What can hang from each mark
K989: K926
K228: K62 K843
K670: K62 K999
K318: K231
K926: K595 K843 K989
K843: K228 K231 K926
K595: K710 K926
K62: K228 K670

Known rows, with every way that one mark hangs from another
K670[K62[K228[K843[K231]]] K999]: [-0.36 -1.36 -0.53  0.46 -1.62 -0.26  0.86 -0.57 -0.16 -0.31 -1.05  0.02
 -4.70  0.75 -1.24  1.95  1.18  0.82  2.90  0.81  0.27  0.25]
K595[K926[K843[K231] K989]]: [ 0.58  0.50 -1.06  0.38  0.53  0.73 -0.57  0.52  0.77 -1.50  1.08  1.19
 -1.12 -0.71  2.18  0.57 -1.28 -0.90 -0.65 -1.27  0.92  0.32]
K926[K595[K710] K843 K989]: [ 1.28 -1.10  0.22 -0.91 -0.95  0.45 -0.39 -1.08 -0.54 -0.66 -0.81 -3.62
  9.04  0.27  1.50 -5.24 -1.46 -1.28  0.76 -1.45  5.25  0.73]
K595[K710 K926]: [ 0.47  0.27 -0.31 -0.48  1.18  1.56 -0.49  0.46 -0.15  0.60  0.86 -2.22
  3.30  1.02 -0.96  0.44 -0.59 -1.45 -1.27  1.24 -1.69  1.97]
K926[K843[K228 K231]]: [-0.36 -0.51 -0.69  0.40 -0.06  0.32 -0.31  0.20  1.11 -0.54  2.42  0.16
 -5.91 -0.88  1.12  2.06  2.05  1.57  0.19 -1.38  0.58 -1.67]
K926[K595[K710] K843[K228 K231] K989]: [ 1.04 -0.76  0.69 -0.66 -0.77 -0.20 -0.53 -1.41 -1.51 -1.12 -0.07 -2.73
 -1.96 -0.71  2.40 -5.85 -1.87  0.46 -0.24 -2.44  5.75 -0.32]
K670[K62[K228[K843[K926[K595]]]] K999]: [-0.06 -1.47 -0.85  0.04 -1.46  0.29  2.15 -0.53 -0.55  0.16 -1.25 -0.18
 -0.62 -0.05 -1.57  0.39 -1.18  0.60  2.87 -0.24  0.49  0.12]
K843[K228[K62]]: [-0.78 -0.06  1.20 -0.09 -0.14 -0.75  0.09  0.14  0.23  1.04  0.27 -0.12
 -1.23 -0.35 -1.90  0.79  1.58  0.62 -1.32  0.63 -3.10 -0.78]
K62[K670[K999]]: [ 0.53 -1.87 -0.34  0.74 -0.93 -0.37  0.86  0.63 -0.13  1.44 -1.81  1.35
  2.83  1.53 -1.03  1.24  0.16 -0.74  2.00  2.75 -0.58 -0.89]
K843[K228 K231]: [-0.55  1.10  0.44 -0.05  1.21 -0.70 -0.39 -0.07  0.17  0.68  1.94  0.93
 -8.35 -0.56  0.67  1.66  0.97  1.52 -2.24  0.57 -0.33 -1.54]
K62[K228[K843[K926]] K670]: [-0.37  2.02  0.80  1.14  0.75  0.02 -1.30  0.69 -0.79  0.94  0.12  2.53
 -1.30  0.54 -0.22  0.49  1.53 -0.59  1.30  1.64 -4.16  1.40]
K670[K62 K999]: [-0.09 -2.08 -1.85 -0.15 -1.75 -0.19  2.39 -0.03  1.10  0.68 -1.69 -1.00
  3.09  0.54 -2.08  2.15  0.51  0.00  2.25  1.53  1.31 -1.51]
K843[K926]: [-0.67  2.57 -1.01 -0.68  1.46  0.18  0.45  0.38  1.99  0.72  1.29  0.71
  2.50 -1.31 -0.53  2.74  0.86  0.20 -1.98  0.91 -1.87 -1.07]
K595[K926[K843[K228]]]: [ 0.21 -1.33 -1.24  0.95  0.68  1.59  0.35  1.36  1.13 -0.11  2.87  0.65
 -2.87 -0.56  0.08  1.80 -0.36 -0.13  0.48 -1.14 -2.56 -0.16]
K843[K926[K595]]: [-0.27  1.43 -0.66 -1.06  1.30  0.57  0.96  0.02  0.12  0.97  1.05  0.23
  3.80 -0.79  0.45  1.65 -1.39  0.27 -2.12 -0.41  0.42 -0.89]
K62[K228 K670]: [ 0.17 -0.11  0.59  0.86  1.87 -0.51 -0.88 -0.12 -1.46  1.87 -0.40  1.84
 -1.12  2.15  0.50 -1.02  0.91 -2.01  0.87  2.93 -2.98  1.29]
K926[K595 K989]: [ 0.78  0.53  0.81 -0.80  0.79 -0.77 -0.01 -0.70 -0.60  0.79 -0.66 -0.16
  6.32  0.43  1.69 -3.22 -2.86 -1.41 -1.72  0.27  3.33 -0.22]
K989[K926]: [-0.47 -1.09 -0.99 -0.34  3.45  0.38  0.02  0.68  1.46  0.30  1.20  0.06
  3.89  2.56 -0.17  2.73  0.41 -1.35 -1.78  1.94 -2.43  1.57]
K926[K595[K710] K843[K228] K989]: [ 1.29 -1.36  0.70 -0.50 -0.85 -0.06 -0.13 -1.14 -0.76 -0.45 -0.06 -3.17
  3.06 -0.59  1.23 -7.08 -2.02 -0.51  0.68 -1.79  4.56 -0.03]
K228[K843]: [-0.55  1.36  0.67  0.33 -0.61  0.61 -1.16  1.24  1.53  0.53  1.50 -0.11
  4.88  0.37 -0.84  3.54  2.69  0.52 -0.06  0.83 -1.31  0.21]
K595[K710 K926[K843]]: [ 0.66 -1.00 -1.26 -0.05  0.09  2.42 -0.48  0.65  0.53 -0.47  1.41 -2.78
  4.36  0.53 -0.52  0.73  0.44 -1.14  0.81 -0.59 -0.85  1.83]
K989[K926[K595 K843[K228]]]: [ 0.02 -4.03 -1.07  0.06  2.25  1.15  0.79  0.51  0.19 -0.32  2.04 -0.63
  0.77  1.88  1.03  0.39 -1.37 -0.27  0.15 -1.43  0.07  0.95]
K595[K710 K926[K843[K228 K231] K989]]: [ 0.97  0.16 -0.16  0.11  0.18  0.54 -0.93 -0.21 -0.25 -1.46  0.85 -1.54
 -4.68 -1.06  1.14 -3.65 -1.55 -0.46 -0.42 -1.32  1.26  0.90]
K318[K231]: [-0.98  0.26  0.34 -0.44  2.50  0.15  0.14  0.15  1.26  1.24  0.75 -1.64
  2.25  2.31 -1.34  2.01  2.06 -0.83 -2.02 -0.24  0.20 -0.36]
K926[K843[K228] K989]: [ 0.49 -0.05 -0.07  0.46 -0.21 -0.81 -0.19  0.01  1.97 -0.50  1.02  0.19
  0.09 -1.53  0.87 -3.25  0.21 -0.24  0.67 -0.59  1.08 -1.44]

Rows
[-0.08  0.62  1.41  1.44  0.35 -0.05 -1.72  0.66 -1.33  1.27 -0.12  1.90
 -0.23  2.10 -0.03 -0.02  2.01 -1.12  1.84  2.28 -3.37  1.91]  K62[K228[K843] K670]
[ 1.14  0.48  1.27 -1.37  0.39 -0.52 -0.47 -1.31 -1.34  0.57 -1.43 -2.99
  7.98  0.82  1.00 -5.56 -2.56 -1.59 -1.57  0.51  4.28  0.93]  K926[K595[K710] K989]
[ 1.22 -0.18 -0.67 -0.13  0.00  1.22 -0.75  0.12  0.62 -1.08  0.17 -2.32
  5.26 -0.13  0.40 -3.00 -1.08 -1.99  0.47 -0.44  0.75  1.78]  K595[K710 K926[K843 K989]]
[ 0.02 -2.37 -1.30  0.09 -0.33 -0.50  2.05 -0.97  0.31  0.83 -1.43 -0.45
 -1.41  0.96 -1.83  0.04  0.07 -0.81  2.73  1.93 -0.39 -0.09]  K670[K62[K228] K999]
[ 0.06  2.69  0.60 -0.81  1.43 -1.42  0.44 -1.02 -0.78 -0.06  0.65  1.66
 -7.58 -2.56  2.27 -2.78 -3.49  1.34 -3.56 -1.37  2.57 -2.07]  K843[K228 K231 K926[K595 K989]]
[-0.94 -2.69 -0.69  0.10  1.42  0.41 -0.15  0.45  0.75 -1.50  1.04 -0.10
 -3.76  1.23  0.02  2.88  1.50  0.67 -0.72 -1.19 -2.09  0.94]  K989[K926[K843[K228[K62] K231]]]
[-1.36  2.78  1.09  0.39 -2.23  0.02 -1.45  1.29 -1.02 -0.49 -1.69  1.83
  0.09 -0.28 -0.93  4.59  3.05  1.66 -0.56 -0.24 -2.67  0.24]  K228[K62[K670] K843[K231 K926]]
[ 0.79 -0.41 -0.71  0.90  0.46  0.42  0.04  0.79  1.23 -0.67  1.80  1.15
 -1.92 -1.33  0.91 -1.96 -2.01 -1.00  0.25 -1.07 -0.84 -0.22]  K595[K926[K843[K228] K989]]
[ 0.70 -0.44 -0.12 -0.49 -0.39  0.00 -0.33 -0.80 -0.53 -1.15  0.08 -0.36
  2.55 -0.26  3.41 -1.81 -1.58 -0.13 -0.50 -2.30  5.65 -0.66]  K926[K595 K843[K231] K989]
[ 0.03 -3.49 -0.11  1.17 -2.71 -0.09  0.94  0.66  0.22  0.03 -1.31  0.33
 -0.47 -0.06 -1.76  0.41  1.49  0.66  3.48 -0.39 -1.62 -1.32]  K926[K843[K228[K62[K670[K999]]]]]
[ 0.11  1.20  1.49 -0.11 -0.58 -1.68  0.63 -0.22 -2.16  0.75 -2.50  1.76
 -0.68 -1.40  0.00 -4.43 -2.98 -0.13 -1.51 -0.56 -0.44 -1.03]  K843[K228[K62[K670]] K926[K595 K989]]
[ 0.47 -1.67  1.09  1.59 -0.74 -0.29 -0.44  0.35 -1.04  0.99 -1.16  1.99
 -1.12  1.91 -1.17 -0.13  0.74 -0.58  3.62  2.40 -2.82  1.18]  K62[K228[K843] K670[K999]]
[ 0.06  0.27 -0.64  0.25 -1.34 -1.07  1.47 -0.71  0.93 -0.51 -1.91  0.56
 -0.89 -1.13 -1.77 -1.78 -0.68 -0.18  2.77  0.81 -0.03 -0.10]  K670[K62[K228[K843[K926[K989]]]] K999]
[ 0.27 -1.01  1.19  1.45 -0.68 -0.47 -0.84  0.09 -1.62  0.39 -1.12  2.39
 -5.70  1.79 -0.12  0.94  0.83  0.23  2.69  1.89 -1.72  1.01]  K62[K228[K843[K231]] K670[K999]]
[-1.09  3.65  0.05 -0.17 -0.18  0.49 -1.07  0.87  1.31 -0.58  1.70  1.15
 -1.40 -1.41  0.04  5.03  2.25  2.08 -1.68 -0.40 -0.87 -0.57]  K228[K843[K231 K926]]
[ 0.40 -3.87 -0.71 -0.46  1.84  1.37  0.33 -0.02 -0.52 -0.50  1.26 -3.15
  2.32  2.25  0.38 -1.79 -1.14 -0.54  0.25 -1.20  1.00  1.99]  K989[K926[K595[K710] K843[K228]]]
[-0.71  3.00  1.75 -0.78 -1.73 -0.50 -0.98 -0.12 -0.97 -1.34 -1.49  0.56
  2.19 -1.52  0.32  0.97 -0.34  1.55 -2.34 -2.17  1.00  0.15]  K228[K62 K843[K231 K926[K595 K989]]]
[-1.38  2.52  0.95 -0.25 -1.58  0.42 -0.66  1.16  1.25 -0.33 -0.16  0.13
  5.43 -1.19 -2.58  4.31  2.96  1.37 -0.85 -0.45 -3.67  0.21]  K228[K62 K843[K926]]
[-0.52  2.18 -0.60 -1.24  1.45  0.36  0.45 -0.38 -0.71  0.22  1.04  0.71
 -1.83 -0.93  1.68  2.96 -1.20  1.37 -3.21 -1.07  1.73 -1.11]  K843[K231 K926[K595]]
[-1.02  0.58  1.26 -0.24 -0.01 -0.94 -0.42 -0.18 -0.50  0.28  0.19  0.44
 -6.90 -0.52 -0.56  2.08  1.56  1.72 -2.40 -0.03 -1.70 -1.02]  K843[K228[K62] K231]
[ 0.39  3.02  0.33 -1.81  0.95 -0.57 -0.32 -1.57 -1.24 -0.54 -0.86 -1.35
  0.44 -1.31  1.87 -2.97 -2.63  0.19 -3.37 -0.76  4.18 -0.07]  K843[K231 K926[K595[K710] K989]]
[-0.54  2.52 -0.30  0.10 -0.20 -0.74 -0.05 -0.39  0.61 -0.20 -0.74  0.49
  0.16 -0.89 -0.50 -1.65  0.74 -0.70  0.78  0.64 -0.72  0.70]  K670[K62[K228[K843[K926[K989]]]]]
[-0.34  4.21 -0.36 -0.96  1.43 -1.21 -0.40 -0.60  1.20 -0.59  0.20  1.66
 -2.08 -2.21  1.51  0.32 -0.57  0.41 -3.32  0.30  1.14 -1.36]  K843[K231 K926[K989]]
[-0.05 -2.08  0.63  0.43 -2.11 -0.60  0.70  0.46 -0.84  0.98 -3.36  0.64
  4.57  1.46 -2.41  1.69  1.08 -0.55  1.61  1.95 -2.09 -0.22]  K228[K62[K670[K999]]]
[-0.17 -2.96 -0.03  0.99 -2.71 -0.26  0.49  0.34 -0.54 -0.63 -1.24  0.81
 -5.63 -0.21 -0.59  1.46  1.67  1.55  2.46 -1.02 -0.38 -1.54]  K926[K843[K228[K62[K670[K999]]] K231]]
[-0.56  0.00 -1.09  0.19 -1.27 -0.18  1.35 -0.49  0.23 -0.57 -0.97  0.62
 -5.75 -0.72 -1.43  2.27  0.73  1.33  2.29  0.31 -0.50 -0.22]  K670[K62[K228[K843[K231 K926]]] K999]
